Each row comes from the steps of one path. Every step used is in the known rows, and no mark comes twice. Write the path behind each row, first mark first.
Known rows
X-W-Z-B: [ 0.80 -0.31 -0.09  0.00  0.01 -0.10 -0.16 -0.13  0.09 -0.20 -0.04  0.02
 -0.09 -0.02  0.07  0.11  0.50  0.49 -0.34 -0.14  0.12 -0.17  0.14  0.12
  0.19]
C-W-Z-B-Y: [ 0.30 -0.27  0.07  0.09 -0.08  0.01 -0.23  0.11 -0.05 -0.21  0.02  0.14
  0.17  0.34 -0.05 -0.01  0.70  0.43 -0.22 -0.45  0.25 -0.03  0.39  0.22
  0.14]
X-W-C-B: [ 0.57 -0.42  0.16 -0.08  0.21  0.04 -0.17 -0.37  0.07 -0.11 -0.08  0.01
 -0.10 -0.08 -0.14 -0.06  0.40  0.42 -0.10 -0.05 -0.16 -0.24  0.04  0.22
  0.56]
E-C-B-Y-W-Z: [ 0.24 -0.26  0.43  0.09  0.12  0.04 -0.24 -0.15 -0.03 -0.25 -0.08  0.29
  0.25  0.08 -0.15 -0.18  0.43  0.25 -0.10 -0.40  0.27  0.20  0.44  0.20
  0.66]
E-Z-W: [ 0.53 -0.21 -0.11  0.12  0.09 -0.02 -0.17 -0.10  0.00 -0.09 -0.11  0.20
  0.28 -0.13 -0.03  0.12  0.24  0.28 -0.27 -0.11  0.44  0.04  0.15  0.18
  0.30]
E-C-W: [ 0.34 -0.26  0.23  0.03  0.09  0.16 -0.11  0.09 -0.23 -0.08 -0.15  0.09
 -0.02 -0.09 -0.19  0.12  0.30  0.29  0.13 -0.15  0.17  0.16  0.13  0.22
  0.39]
Y-W-C-B: [ 0.60 -0.10  0.26  0.10  0.19  0.08 -0.20 -0.37 -0.05 -0.17 -0.10  0.22
  0.27  0.00 -0.15 -0.18  0.09  0.19  0.14  0.13  0.07 -0.11  0.20  0.05
  0.56]
Y-W-Z-B: [ 0.80 -0.01  0.01  0.18 -0.01 -0.07 -0.20 -0.13 -0.02 -0.26 -0.07  0.24
  0.28  0.04  0.06 -0.02  0.18  0.26 -0.11  0.03  0.34 -0.05  0.31 -0.06
  0.21]
W-C: [ 0.52  0.12  0.16  0.01  0.18  0.11 -0.16 -0.11  0.08 -0.10 -0.10  0.12
 -0.02 -0.31 -0.13  0.02  0.01  0.23  0.10  0.07  0.00 -0.14  0.02 -0.06
  0.34]
Z-B-Y-W-X: [ 0.21  0.08 -0.02  0.19  0.01  0.00 -0.18 -0.11  0.11 -0.21  0.01  0.21
  0.14  0.14  0.14 -0.22  0.30  0.20 -0.24 -0.15  0.42 -0.11  0.32 -0.04
  0.22]
Z-B-Y-W-C-E: [ 0.26  0.02  0.18  0.14  0.02  0.15 -0.26 -0.18  0.06 -0.23  0.04  0.17
  0.03  0.08 -0.06 -0.34  0.48  0.22  0.00 -0.05  0.38 -0.02  0.40  0.04
  0.36]
W-X: [ 0.45  0.22  0.06  0.06  0.15 -0.08 -0.11 -0.03  0.09 -0.11 -0.09  0.11
  0.13 -0.08 -0.04  0.16  0.14  0.28 -0.16 -0.12  0.07 -0.28 -0.01 -0.13
  0.19]
C-B: [-0.07 -0.28  0.00 -0.04  0.19  0.04 -0.17 -0.16 -0.01 -0.07 -0.02  0.06
  0.11  0.22 -0.08  0.11  0.22  0.13  0.10 -0.14 -0.09 -0.25  0.07  0.16
  0.39]
E-C: [ 0.26 -0.03  0.16  0.01  0.17  0.13 -0.10  0.02 -0.05 -0.09 -0.15  0.11
 -0.12 -0.32 -0.10  0.13  0.03  0.17  0.12 -0.04  0.18  0.09  0.06  0.03
  0.41]
B-C: [ 0.28 -0.08 -0.05  0.02  0.19  0.22 -0.22  0.02  0.11  0.01 -0.03 -0.01
  0.20 -0.22 -0.09  0.33  0.28  0.27 -0.10 -0.05  0.15 -0.06  0.00  0.15
  0.04]
X-W-Z-B-C: [ 0.90 -0.35 -0.06  0.01  0.06  0.01 -0.20 -0.15  0.20 -0.17 -0.04 -0.06
 -0.01 -0.13 -0.02  0.16  0.66  0.60 -0.44 -0.22  0.21 -0.15  0.15  0.23
  0.12]
Y-B-C-E-Z: [ 0.29  0.01  0.31  0.08  0.20  0.11 -0.20 -0.22  0.24 -0.12  0.11  0.00
  0.44  0.24 -0.19  0.21  0.53  0.43 -0.05 -0.19  0.41 -0.15  0.23  0.31
  0.34]
W-C-E-Z-B-Y: [ 0.27  0.05  0.40  0.06  0.03  0.14 -0.25 -0.23  0.27 -0.26  0.02  0.15
  0.04 -0.06 -0.23 -0.27  0.58  0.38 -0.12 -0.37  0.35 -0.13  0.40  0.17
  0.50]
B-Z-W: [ 0.44 -0.12 -0.25  0.05  0.16 -0.11 -0.21  0.05  0.14  0.05 -0.12  0.10
  0.33 -0.25  0.03  0.19  0.29  0.26 -0.21  0.01  0.34 -0.08  0.08  0.12
  0.06]
Y-W: [ 0.43 -0.05 -0.06  0.13  0.09  0.05 -0.20 -0.07 -0.17 -0.09 -0.06  0.26
  0.31 -0.01  0.09  0.14 -0.01  0.06  0.00  0.25  0.18  0.08  0.10 -0.06
  0.20]
X-W-C-E-Z-B: [ 0.80 -0.26  0.25 -0.01  0.05  0.06 -0.17 -0.36  0.20 -0.23 -0.04  0.02
 -0.13 -0.17 -0.17 -0.13  0.65  0.56 -0.23 -0.15  0.20 -0.21  0.21  0.25
  0.52]
Y-B-C-E-Z-W-X: [ 0.78  0.08  0.28  0.19  0.23 -0.04 -0.15 -0.29  0.25 -0.16  0.05  0.00
  0.43  0.20 -0.26  0.08  0.67  0.61 -0.21 -0.23  0.62 -0.22  0.24  0.26
  0.35]
C-E-Z: [ 0.22 -0.05  0.22  0.02  0.05  0.04 -0.23 -0.08  0.07 -0.15  0.00  0.14
  0.27  0.06 -0.18  0.20  0.47  0.28 -0.10 -0.24  0.22 -0.06  0.19  0.16
  0.33]
Y-B-C-E-Z-W: [ 0.56 -0.11  0.17  0.15  0.22  0.06 -0.19 -0.25  0.15 -0.10  0.08  0.00
  0.41  0.22 -0.20  0.14  0.62  0.49 -0.07 -0.13  0.59 -0.07  0.24  0.34
  0.33]
B-Y: [-0.28 -0.06 -0.04  0.02  0.07  0.11 -0.26  0.13  0.03 -0.04  0.04  0.20
  0.12  0.07  0.09  0.11  0.27  0.09 -0.17 -0.19  0.11  0.08  0.14  0.03
  0.15]

Write each row's path
[ 0.71 -0.26  0.16  0.10  0.18  0.01 -0.17 -0.38  0.11 -0.16 -0.14  0.18
  0.25 -0.12 -0.24 -0.17  0.32  0.38 -0.16 -0.22  0.34 -0.14  0.25  0.27
  0.63]  E-Z-W-C-B
[ 0.64  0.09  0.18  0.10  0.25 -0.13 -0.18 -0.22  0.26 -0.08  0.01  0.04
  0.32  0.04 -0.16 -0.04  0.42  0.42  0.10  0.07  0.43 -0.23  0.22  0.17
  0.38]  Y-B-Z-W-C-E
[ 0.62 -0.22  0.12  0.06 -0.01 -0.03 -0.20  0.12 -0.18 -0.14 -0.07  0.15
  0.30  0.20 -0.14  0.23  0.52  0.43 -0.13 -0.27  0.06 -0.01  0.19  0.15
  0.14]  C-W-Z
[ 0.84 -0.04  0.19  0.15  0.16  0.06 -0.23 -0.16  0.20 -0.12 -0.06  0.01
  0.38 -0.15 -0.34  0.14  0.80  0.61 -0.39 -0.35  0.52 -0.10  0.19  0.26
  0.24]  B-C-E-Z-W-X
[ 0.25 -0.10 -0.16  0.05  0.14  0.22 -0.16 -0.07  0.19 -0.06 -0.01 -0.09
 -0.02 -0.13 -0.03  0.12  0.31  0.29 -0.05 -0.07  0.30 -0.23  0.09  0.16
  0.07]  Z-B-C
[ 0.33 -0.11  0.23  0.03  0.13  0.21 -0.28 -0.09  0.20 -0.08  0.01  0.02
  0.38 -0.11 -0.28  0.28  0.64  0.43 -0.23 -0.32  0.32 -0.04  0.18  0.30
  0.22]  B-C-E-Z
[ 0.75 -0.21  0.08 -0.05  0.15  0.06 -0.16 -0.21  0.05 -0.09 -0.10  0.05
 -0.14 -0.30 -0.05  0.04  0.25  0.42 -0.14  0.10 -0.06 -0.11 -0.03  0.08
  0.37]  X-W-C
[ 0.71 -0.24  0.15  0.06  0.07  0.13 -0.26  0.10 -0.01 -0.08 -0.06  0.03
  0.42  0.03 -0.24  0.30  0.69  0.56 -0.24 -0.34  0.18  0.00  0.17  0.30
  0.04]  B-C-W-Z
[ 0.62 -0.21  0.09  0.10  0.14  0.16 -0.27 -0.10  0.10 -0.07 -0.02  0.01
  0.33 -0.13 -0.28  0.21  0.73  0.48 -0.26 -0.24  0.50  0.05  0.19  0.34
  0.22]  B-C-E-Z-W
[-0.03 -0.10 -0.12  0.14  0.00  0.11 -0.22 -0.07  0.01 -0.16  0.04  0.21
  0.11  0.16  0.18 -0.16  0.26  0.07 -0.12 -0.02  0.38  0.02  0.32  0.04
  0.19]  Z-B-Y-W
[ 0.58  0.00 -0.03  0.06  0.02 -0.07 -0.16 -0.03  0.12 -0.23 -0.04  0.08
  0.02  0.02  0.00  0.08  0.27  0.33 -0.10 -0.20  0.20 -0.22  0.21 -0.02
  0.17]  W-Z-B
[ 0.29 -0.16  0.13  0.09  0.20  0.14 -0.15 -0.06  0.01 -0.03  0.06 -0.04
  0.36  0.35 -0.10  0.24  0.43  0.41  0.07 -0.06  0.26 -0.11  0.13  0.33
  0.18]  Y-B-C-W
[ 0.69 -0.26  0.03  0.07  0.25  0.03 -0.15 -0.29 -0.05 -0.10 -0.13  0.06
 -0.03 -0.10 -0.22 -0.18  0.27  0.32  0.11  0.02  0.17 -0.16  0.11  0.14
  0.52]  Z-W-C-B
[ 0.24  0.04  0.20  0.06  0.24  0.13 -0.20 -0.13  0.14 -0.07  0.13 -0.07
  0.25  0.26 -0.15  0.24  0.47  0.36  0.15 -0.01  0.27 -0.16  0.12  0.20
  0.22]  Y-B-C-E
[ 0.77  0.10  0.17  0.14  0.13  0.09 -0.20 -0.21 -0.06 -0.15 -0.12  0.26
  0.24 -0.24 -0.06 -0.07 -0.05  0.17  0.07  0.27  0.17  0.02  0.14 -0.09
  0.37]  Y-W-C
[ 0.63 -0.12  0.24  0.11  0.15  0.05 -0.18 -0.05  0.06 -0.12  0.05  0.01
  0.46  0.36 -0.16  0.25  0.55  0.55 -0.05 -0.21  0.28 -0.12  0.22  0.30
  0.16]  Y-B-C-W-Z
[ 0.37 -0.28  0.05  0.08  0.21  0.07 -0.23 -0.24 -0.01 -0.10 -0.06  0.13
  0.01 -0.01 -0.18 -0.28  0.41  0.29 -0.02 -0.14  0.22 -0.05  0.23  0.18
  0.49]  Z-W-C-B-Y
[ 0.29 -0.07  0.26 -0.05  0.25  0.00 -0.22 -0.27  0.32 -0.08 -0.10  0.08
  0.28 -0.18 -0.21 -0.07  0.28  0.29  0.01 -0.18 -0.01 -0.38  0.16  0.18
  0.48]  W-C-B-Z
[ 0.80  0.10  0.32  0.12  0.11  0.10 -0.24 -0.22 -0.09 -0.18 -0.06  0.20
  0.21 -0.12 -0.19 -0.08  0.25  0.23  0.15  0.22  0.16  0.02  0.19 -0.05
  0.40]  Y-W-C-E
[ 0.90 -0.03  0.04  0.19  0.04  0.05 -0.24 -0.14  0.09 -0.23 -0.06  0.15
  0.38 -0.06 -0.02  0.04  0.37  0.36 -0.21 -0.04  0.43 -0.03  0.30  0.06
  0.13]  Y-W-Z-B-C
[ 0.36 -0.02 -0.11  0.10  0.22 -0.18 -0.14 -0.10  0.20  0.00  0.00  0.09
  0.38  0.12  0.08  0.14  0.20  0.27 -0.02  0.09  0.45 -0.19  0.14  0.15
  0.20]  Y-B-Z-W
[ 0.54 -0.39  0.17 -0.10  0.21 -0.04 -0.21 -0.34  0.28 -0.07 -0.10  0.02
  0.13 -0.19 -0.13 -0.03  0.49  0.45 -0.25 -0.13 -0.08 -0.31  0.09  0.31
  0.50]  X-W-C-B-Z
[ 0.75 -0.02 -0.05  0.06  0.20 -0.07 -0.22 -0.08  0.23  0.00 -0.16  0.12
  0.27 -0.45 -0.10  0.00  0.26  0.35 -0.14  0.03  0.32 -0.14  0.11  0.10
  0.22]  B-Z-W-C
[ 0.09 -0.11  0.19  0.14 -0.06  0.08 -0.28 -0.17  0.11 -0.25  0.07  0.24
  0.31  0.23 -0.04 -0.14  0.64  0.25 -0.24 -0.28  0.52  0.04  0.47  0.20
  0.36]  C-E-Z-B-Y-W
[ 0.32 -0.12  0.24 -0.02  0.24  0.09 -0.17 -0.30  0.09 -0.13 -0.08  0.07
  0.04 -0.05 -0.23 -0.10  0.17  0.24  0.18 -0.09 -0.10 -0.31  0.10  0.10
  0.55]  W-C-B
[ 0.87 -0.04  0.08  0.09  0.18  0.05 -0.20 -0.15 -0.09 -0.10 -0.09  0.05
 -0.08 -0.21 -0.28 -0.08  0.40  0.38  0.13  0.12  0.27 -0.03  0.10  0.04
  0.35]  Z-W-C-E
[ 0.31 -0.02  0.21  0.17 -0.01  0.11 -0.22 -0.28  0.25 -0.27 -0.03  0.33
  0.29 -0.08  0.01 -0.32  0.29  0.25 -0.29 -0.24  0.53  0.00  0.45  0.15
  0.49]  E-Z-B-Y-W-C
[ 0.86 -0.05 -0.06  0.11  0.19  0.04 -0.15 -0.13 -0.07 -0.07 -0.15  0.10
 -0.06 -0.32 -0.14 -0.07  0.12  0.30  0.05  0.16  0.26 -0.03  0.04 -0.01
  0.32]  Z-W-C
[ 0.58 -0.06  0.34  0.08  0.11  0.05 -0.06  0.03 -0.13 -0.14 -0.19  0.09
  0.04 -0.11 -0.24  0.05  0.36  0.43 -0.01 -0.28  0.21  0.00  0.13  0.13
  0.42]  E-C-W-X
[ 0.49 -0.28  0.27  0.00  0.01  0.09 -0.24 -0.30  0.25 -0.24  0.01  0.08
 -0.09 -0.08 -0.13 -0.23  0.80  0.54 -0.36 -0.32  0.27 -0.10  0.32  0.29
  0.52]  X-W-C-E-Z-B-Y
[ 0.37 -0.30  0.05  0.10  0.03  0.20 -0.17 -0.14  0.18 -0.13 -0.04  0.03
  0.32  0.02 -0.14  0.09  0.59  0.47 -0.29 -0.40  0.47 -0.15  0.29  0.44
  0.23]  E-Z-B-C-W
